Every row comes from one small tree of marks. The marks that hang from a mark follow it in brackets, in the order of their numbers. Every link used is in the known rows. Which tree was each row made from?
In the rows, zero is written as 128.
Known rows:
K_188(K_162(K_290(K_387(K_91 K_787(K_982) K_806)))): [104 132 115 143 164 147 152 129 147 144 138 111 107 136 165 128 109 147
 129 173 106  92  97 122 138 134 148 146 133 126 143 147 147  79 103 107
 143]
K_156(K_188(K_162(K_290(K_387(K_91 K_265 K_806))))): [105 140 102 139 176 125 146 128 167 130 112 138 114 158 167 140 137 132
 103 150 108  88  89 115 139 148 142 106 142 138 156 159 148  76 111 115
 164]
K_554(K_387(K_265(K_352) K_290 K_806) K_645): [142 148 142 141 149 121 113  98 153 212 117 117  80  87 184 129 173 128
 134 123  78 138 175 127  95 117 149 159 135 166 106 202 113  91 134 108
  75]
K_91(K_352 K_387(K_290)): [ 85 162 125 136 170 129 130 103 135 182 131 148 151 111 163 123 144 151
 125 131 109 112 126  72 108 121 192 133 134  99 150 156 141  96 147 121
 128]
K_290(K_162(K_188)): [112 137 100 109 175 121 140 125 106 135 131 121 129 128 184  91 122 149
 107 155 131 119  93 112 136 143 126  90 115 124 118 128 132  79 130 120
 180]
K_806(K_387(K_265(K_352))): [137 157 144 121 161 133  97  99 142 176 128 137 137 129 153 132 153 141
  87 113 105 118 150 120 120 113 142 146 162 122 121 195 104 101 104 149
 120]
K_91(K_387(K_265 K_290 K_787(K_982))): [120 148 146 124 178 133 126 114 135 173 117 108 119 115 132 129 119 158
 154 147  97 132 129 114 132 142 193 173 151 123 130 141 113  69 135  84
 118]
K_188(K_162(K_290(K_387))): [110 125 112 147 154 129 151 137 138 124 136 134 117 143 169 122 128 159
 127 150 113  86 101 103 140 134 139 113 124 125 157 156 154  85 109 134
 159]
K_787(K_387(K_91 K_265 K_290 K_554(K_645) K_806)): [118 143 155 102 132 129  99 101 148 207 148 113 137  96 193 122 144 103
 134 140  92 114 135 132  83 133 127 199 163 162 141 157 112  84 135  79
  74]
K_352(K_91 K_265): [ 90 159  91 135 184  75 124  96 133 171 111 110 157 105 165 130 146 117
 104 143 101  99  99 132 108 125 127 108 139 133 125 130 120 121 107 144
  96]
K_806(K_387): [133 139 135 118 134 136 116 121 134 166 136 123 143 130 160 127 154 147
  94 126 112 125 133 124 117 134 145 139 170 121 132 175 107 110 107 135
 147]
K_554(K_387(K_91(K_352(K_265)) K_787 K_806)): [101 183 124 116 181 153 141  90 141 242 133 114  98 101 175 137 130 111
 111 160  89 144 147 167 109 109 146 166 159 133 110 162 116  96 119  96
  79]
K_787(K_387(K_265)): [151 139 153 104 156 132 108 128 136 161 138 144 151 111 175 127 138 131
 108 124 108 113 131 122 106 119 123 133 147 133 142 160 116  85 120 107
 107]
K_787(K_387(K_806) K_982): [159 119 153 101 152 171 109 143 151 171 149 100 146  83 182 136 111 136
 103 170 100 125 111 126  89 133 133 162 149 130 133 141 110  90 109  61
 106]
K_265(K_387): [127 140 122 139 144 113 111 134 150 142 141 115 115 127 175 122 130 155
 123 136  89 109 100 108 107 107 124 139 145 145 143 178 106 105 113 123
 111]
K_982(K_787(K_387(K_91 K_265 K_290 K_806))): [127 153 130 112 156 124 112 127 142 170 110 120 131  99 179 125  94 131
 120 170 105  93 125 145 112 133 125 157 158 145 133 142 106  67 124  64
  95]
K_387(K_265(K_352) K_554(K_645) K_787 K_806): [160 171 177 130 136 132  97  80 140 252 141  51 113 112 130 146 128 125
 127 134  94 159 146 157 112 135 155 240 136 160  97 183 101  84 104 121
  42]
K_806(K_387(K_91 K_290(K_162(K_188)) K_554(K_645))): [ 93 139 129 106 121 131 120  96 123 175 144  97 138 117 195  85 155 135
 120 136 105 116 116 128 120 148 141 175 164 135 140 161 112  95 132 122
 152]
K_554(K_387 K_645): [154 132 144 145 116 119 130 121 128 179 122 109 116  94 178 101 164 146
 123 121  90 137 146 145 109 126 136 140 133 143 122 194 118 109 129 122
 112]
K_156(K_188(K_162(K_290(K_387(K_787 K_806))))): [120 133 109 137 165 134 161 143 163 130 118 114 111 157 164 147 137 149
 110 151 114 100  82 114 147 163 154 114 138 135 158 153 142  78 106 114
 171]
K_554(K_645): [146 126 129 156 105 103 118 126 131 154 123  98 137 106 148 102 154 141
 119 124 108 125 119 130 115 132 143 147 127 143 115 168 120 111 123 123
 126]
K_188(K_162): [108 140 122 131 146 127 145 138 145 121 128 127 128 124 148 108 124 148
 119 139 120 100  94 114 140 138 120 110 139 128 130 146 149 104 125 128
 155]
K_982(K_787): [144 148 120 136 133 116 122 142 122 143 104 105 139 111 149 109  92 162
 109 160 114 106 108 148 137 138 125 128 138 131 128 141 114  88 119  99
 125]
K_290(K_387): [125 138 143 140 149 125 114 113 112 172 148 136 126 148 165 153 138 147
 132 162 108 110 114 112 128 125 129 113 133 128 142 165 128  91 119 128
 125]
K_387(K_265 K_290(K_162) K_554(K_645) K_787(K_982)): [137 149 168 119 131 150 116 118 122 178 140  41 108  89 157 101 115 166
 152 147  92 162 107 160 160 143 168 217 112 145 133 117 126  43 142  79
 107]
K_982(K_787(K_387(K_91 K_554(K_645) K_806))): [145 141 148 116 120 123 116 127 129 180 124  86 157  93 178 110  93 135
 116 170 108  97 111 154 104 145 114 181 155 141 141 155 104  86 119  80
  92]
K_982(K_787(K_387(K_91 K_554))): [140 147 144 110 124 129 116 133 121 161 125 100 164  97 175  97  88 147
 115 162 109  91 100 157 122 140 106 165 154 130 151 146 107  87 123  89
 104]
K_554(K_387(K_91 K_265)): [114 173 130 122 172 133 116  98 132 193 116 154 109 113 172 109 135 120
 112 136  79 126 151 164 119 101 115 130 157 137 118 175 122  98 134 109
  93]
K_787(K_982): [141 134 126 131 140 156 108 138 136 143 129 100 137  97 145 107 110 155
 103 158  97 131  97 140 127 123 137 139 130 123 121 130 124 102 120  88
 131]
K_982(K_787(K_387(K_806))): [154 137 139 113 141 127 121 145 133 163 119 106 145 101 174 130  94 149
 110 169 117 101 117 137 110 144 122 145 151 135 138 149 105  79 111  79
 108]
K_265(K_352): [130 160 124 136 156 131 110 113 140 168 132 120 136 111 144 115 139 146
 108 121 113 104 118 114 128 113 124 140 126 125 111 177 111 132 122 149
 107]
K_156(K_188(K_162(K_290(K_387(K_265 K_554 K_787))))): [125 138 120 135 159 132 151 135 153 128 120 116 122 157 161 132 135 154
 110 137 110 101  81 121 157 159 147 118 133 134 169 154 147  71 110 125
 166]

Which tree is each row?
[ 99 136 112 143 162 135 155 127 145 149 138 119 105 145 166 132 117 144
 132 165 112  89 104 118 137 136 147 140 137 130 144 152 148  83 105 118
 143] | K_188(K_162(K_290(K_387(K_91 K_787 K_806))))
[ 97 144 124 140 110 110 106 113 150 160 149  91 114 112 190  93 138 140
 150 133  73 102  94 121 104 114 123 193 150 163 153 173 105 106 136 110
  91] | K_265(K_387(K_91 K_290 K_554(K_645)))
[157 142 149 145 142 115 114 104 141 211 116 118  97 100 175 130 161 123
 118 132  83 150 171 145  89 120 142 149 142 159 107 202 117  88 120 107
  84] | K_554(K_387(K_265 K_806) K_645)
[110 152 143 110 120 140 108  99 127 190 146 109 158 128 165 106 143 131
 100 133 101 119 123 146 115 134 127 179 182 124 140 172 105 119 117 134
 127] | K_806(K_387(K_91 K_554))
[115 119  82 137 146 119 123  83 106 190 140 119 115 149 202 106 135 124
 121 164  93 104 116 115  97 144 156 138 118 155 139 163 125  71  92 118
 132] | K_162(K_188 K_290(K_387(K_91 K_554(K_645) K_806)))
[120 130 113 136 149 130 152 141 154 118 124 122 130 154 170 126 141 155
 107 138 112  92  75 110 149 161 138 106 133 132 175 155 149  85 115 130
 177] | K_156(K_188(K_162(K_290(K_387(K_554)))))
[128 142 143 122 125 147 116 134 149 160 158  59 102 108 175 116 114 172
 153 146  74 135  85 128 126 127 145 202 141 153 155 148 102  86 121  91
  93] | K_265(K_387(K_290 K_554 K_787(K_982)))
[111 172 150 132 159 138 108 106 162 182 149  43 117 102 188 125 118 168
 148 142  62  99  76 118 116 113 136 215 128 137 137 184  85 122 114 128
  48] | K_265(K_352(K_91) K_387(K_290 K_554 K_787(K_982)))
[119 131  97 138 156 125 157 151 164 104 109 127 126 147 161 118 142 152
  98 131 116  93  79 112 149 158 144  98 135 132 160 149 148  90 115 123
 185] | K_156(K_188(K_162(K_290)))
[ 97 169 142 108 144 139  92  79 142 195 139 124 134 120 169 111 152 128
 112 117  91 110 140 133 122 119 135 187 174 135 136 179 105 103 128 135
 104] | K_806(K_387(K_91 K_265(K_352) K_290 K_554))
[ 93 138  93 110 160 123 139 130 122 135 130 123 108 117 187  98 140 153
 136 146 119 120 101 102 138 147 144 102 121 143 127 114 133  79 149 101
 171] | K_387(K_290(K_162(K_188)))
[104 154 128 131 129 117 104 112 143 166 153 102 129 125 178 100 119 138
 128 141  79 103  90 132 105 107 106 179 156 149 151 175 105 114 122 122
  90] | K_265(K_387(K_91 K_554))
[104 173 135 137 182 115 124  99 145 187 118  99 145 116 155 131 139 147
 133 136  98  89 110 107 117 129 149 157 134 114 110 181 100 139 125 147
  86] | K_265(K_352(K_91(K_387(K_290 K_787))))
[141 146 141 126 152 126 142 110 124 183 116  97  79  96 190 101 154 149
 146 128  89 152 147 151 134 132 161 151 120 151 113 170 118  57 138  99
 117] | K_554(K_387(K_265 K_290(K_162(K_188)) K_787) K_645)
[106 153 123 113 158 144 155 144 128 159 137  80  95 116 162 125 127 166
 154 152 121 140 104 134 164 149 169 159 129 134 124 107 122  75 146  88
 149] | K_387(K_290(K_162) K_787)
[120 130 112 135 153 130 150 138 157 131 124 119 124 154 170 138 141 148
 107 146 112  97  81 108 139 165 141 111 138 138 170 157 147  84 110 122
 170] | K_156(K_188(K_162(K_290(K_387(K_554 K_806)))))
[128 152 165 125 200 148 126 117 103 169 149 105 106 141 172 155 101 162
 136 191 117 129 103 132 165 119 145 136 113 108 135 143 132  36 121 103
 134] | K_290(K_162 K_387(K_265 K_787(K_982)))
[104 170 113 134 164 127 119  95 136 186 151 115 143  97 168 122 133 137
  92 125 105 126 105 116 118  92 150 145 121 120 148 147 135  87 110 143
  96] | K_91(K_352(K_265(K_387(K_554 K_787))))
[126 114  75 136 162 121 131 103 103 154 132 142 114 155 197 110 136 148
 115 152 101 102 113 102 116 139 160  94 106 142 143 155 131  68  90 128
 158] | K_162(K_188 K_290(K_387))
[151 151 163 140 139 144 102 107 164 205 161  36 106  98 168 132 114 156
 133 146  78 123 100 121 101 112 138 239 131 150 121 208  82 109  96 122
  48] | K_265(K_352 K_387(K_554(K_645) K_787(K_982) K_806))
[141 156 152 111 144 121 107 125 131 164 116 100 156  94 183 115 100 156
 123 149  99  87 110 137 121 138 117 157 138 135 150 154 106  80 125 100
  83] | K_982(K_787(K_387(K_265(K_352(K_91)) K_290 K_554)))
[ 94 160 112 129 181  80 122  89 147 201 134  68 134 110 180 149 132 121
 122 155  83 109  91 133  90 126 131 164 152 151 136 149 100 108  92 135
  58] | K_352(K_91 K_265(K_387(K_554 K_787 K_806)))
[134 116  83 130 170 142 134 102 112 180 137 111  98 148 190 129 120 145
 119 175  97 121 114 116 113 146 177 126 111 145 128 146 121  56  77 100
 142] | K_162(K_188 K_290(K_387(K_787(K_982) K_806)))
[145 130 157 121  97 130 108 111 124 181 147  91 157 121 164 110 160 151
 103 117 105 132 131 131 112 145 141 175 164 129 145 185 108 113 111 144
 132] | K_806(K_387(K_554(K_645)))
[100 150 102 143 177 131 146 125 163 124 113 146 126 153 171 129 137 138
  93 140 108  84  83 112 147 135 146  99 130 124 164 159 156  75 114 125
 167] | K_156(K_188(K_162(K_290(K_387(K_91(K_352) K_265)))))
[118 191 163 137 133 160  94  69 129 222 136  64 144  90 138  93  97 117
 105 147  77 146 109 195 136  97 158 240 127 122 113 146 126  70 120  93
  58] | K_387(K_91(K_352) K_265 K_554(K_645) K_787(K_982))
[151 153 149 116 153 168 140 130 129 189 130  95 104  99 164 119 124 159
 123 148  86 154 130 168 134 127 143 152 143 126 120 157 113  96 121  93
 109] | K_554(K_387(K_787(K_982)))
[ 57 197  97 128 187 132  95  74 165 221 121 155  98 113 168 145 133  83
 110 158  89 121 149 126  97  93 159 159 153 154 103 136 136  77 140  76
  76] | K_387(K_91(K_352) K_265 K_290 K_806)
[157 144 144 117 147 122 112 140 127 146 110 120 151 102 168 116  93 153
 107 152 112  98 118 144 124 132 119 135 142 131 143 151 109  68 115  90
 108] | K_982(K_787(K_387(K_265)))
[123 152 142 101 171 132 103 108 150 197 138 143 140 113 179 139 128  96
 107 151 102 107 139 135  86 116 120 161 169 144 124 161 109  88 118  84
  85] | K_787(K_387(K_91 K_265 K_806))
[120 164 152 144 183 116  95  88 122 186 135 143 127 147 165 163 138 136
 126 154  96  98 125 111 124 105 124 119 126 125 128 188 123  89 114 146
  87] | K_290(K_387(K_265(K_352(K_91))))
[141 132 162 112 100 159 119 118 134 185 150  54 130 103 162 114 147 164
 128 131  95 150 120 145 133 154 173 211 161 132 140 156 102  91 115 106
 128] | K_806(K_387(K_290 K_554(K_645) K_787(K_982)))
[ 59 172  85 106 205 118 112  84 145 193 116 144  81 124 186 124 124  90
 127 176 102 116 132 125 110 122 140 139 150 165  95 122 127  58 145  67
 117] | K_387(K_91 K_265 K_290(K_162(K_188)) K_806)
[ 83 199 120 123 183 139 113  84 153 197 117 112  91 113 138 119 123 116
 143 136  90 115 131 160 155 103 156 197 146 146  92 143 104  85 139  96
  76] | K_387(K_91 K_265(K_352) K_290 K_787)
[117 138 140 123 160 139 141 127 133 170 126  93 126 111 139 123 121 166
 159 154 103 128 114 110 131 154 192 175 153 118 134 136 110  88 137  83
 134] | K_91(K_387(K_290 K_787(K_982)))
[100 137 118 141 159 130 139 117 141 151 138 132 115 144 170 126 120 139
 127 158 105  88 110 114 131 132 135 137 136 135 155 158 155  79 109 127
 134] | K_188(K_162(K_290(K_387(K_91 K_265 K_554 K_806))))
[ 96 154 148 121 198 157 137 109 115 202 157  88  99 140 182 162  95 134
 138 225 116 120  97 139 142 128 140 166 137 115 121 140 123  59 121  79
 125] | K_290(K_162 K_387(K_91 K_787(K_982) K_806))
[ 77 161 120 123 174 118 124  77 133 227 147 127 151  93 167 136 148 130
 124 140 111 125 132  72  89 133 188 163 144 121 162 142 141  85 135 125
  99] | K_91(K_352(K_265) K_387(K_290 K_554 K_806))
[109 125  78 129 156 125 123  84 106 190 142 129 114 154 201 112 128 126
 119 168  95 104 115 114 100 143 151 131 122 153 141 155 127  73  92 117
 134] | K_162(K_188 K_290(K_387(K_91 K_554 K_806)))
[130 145 164 120 139 126 137 115 113 196 139  86 153 128 131 118 122 162
 150 141 111 133 116 122 124 163 168 189 159 115 146 158 109 103 130 122
 118] | K_91(K_387(K_554 K_787))
[104 164 154 129 159 126  89  73 117 227 152 132 120 151 166 160 123 107
 132 180  90 116 131 134 106 119 117 163 155 147 135 171 124  79 120 113
  75] | K_290(K_387(K_91 K_265 K_554 K_806))
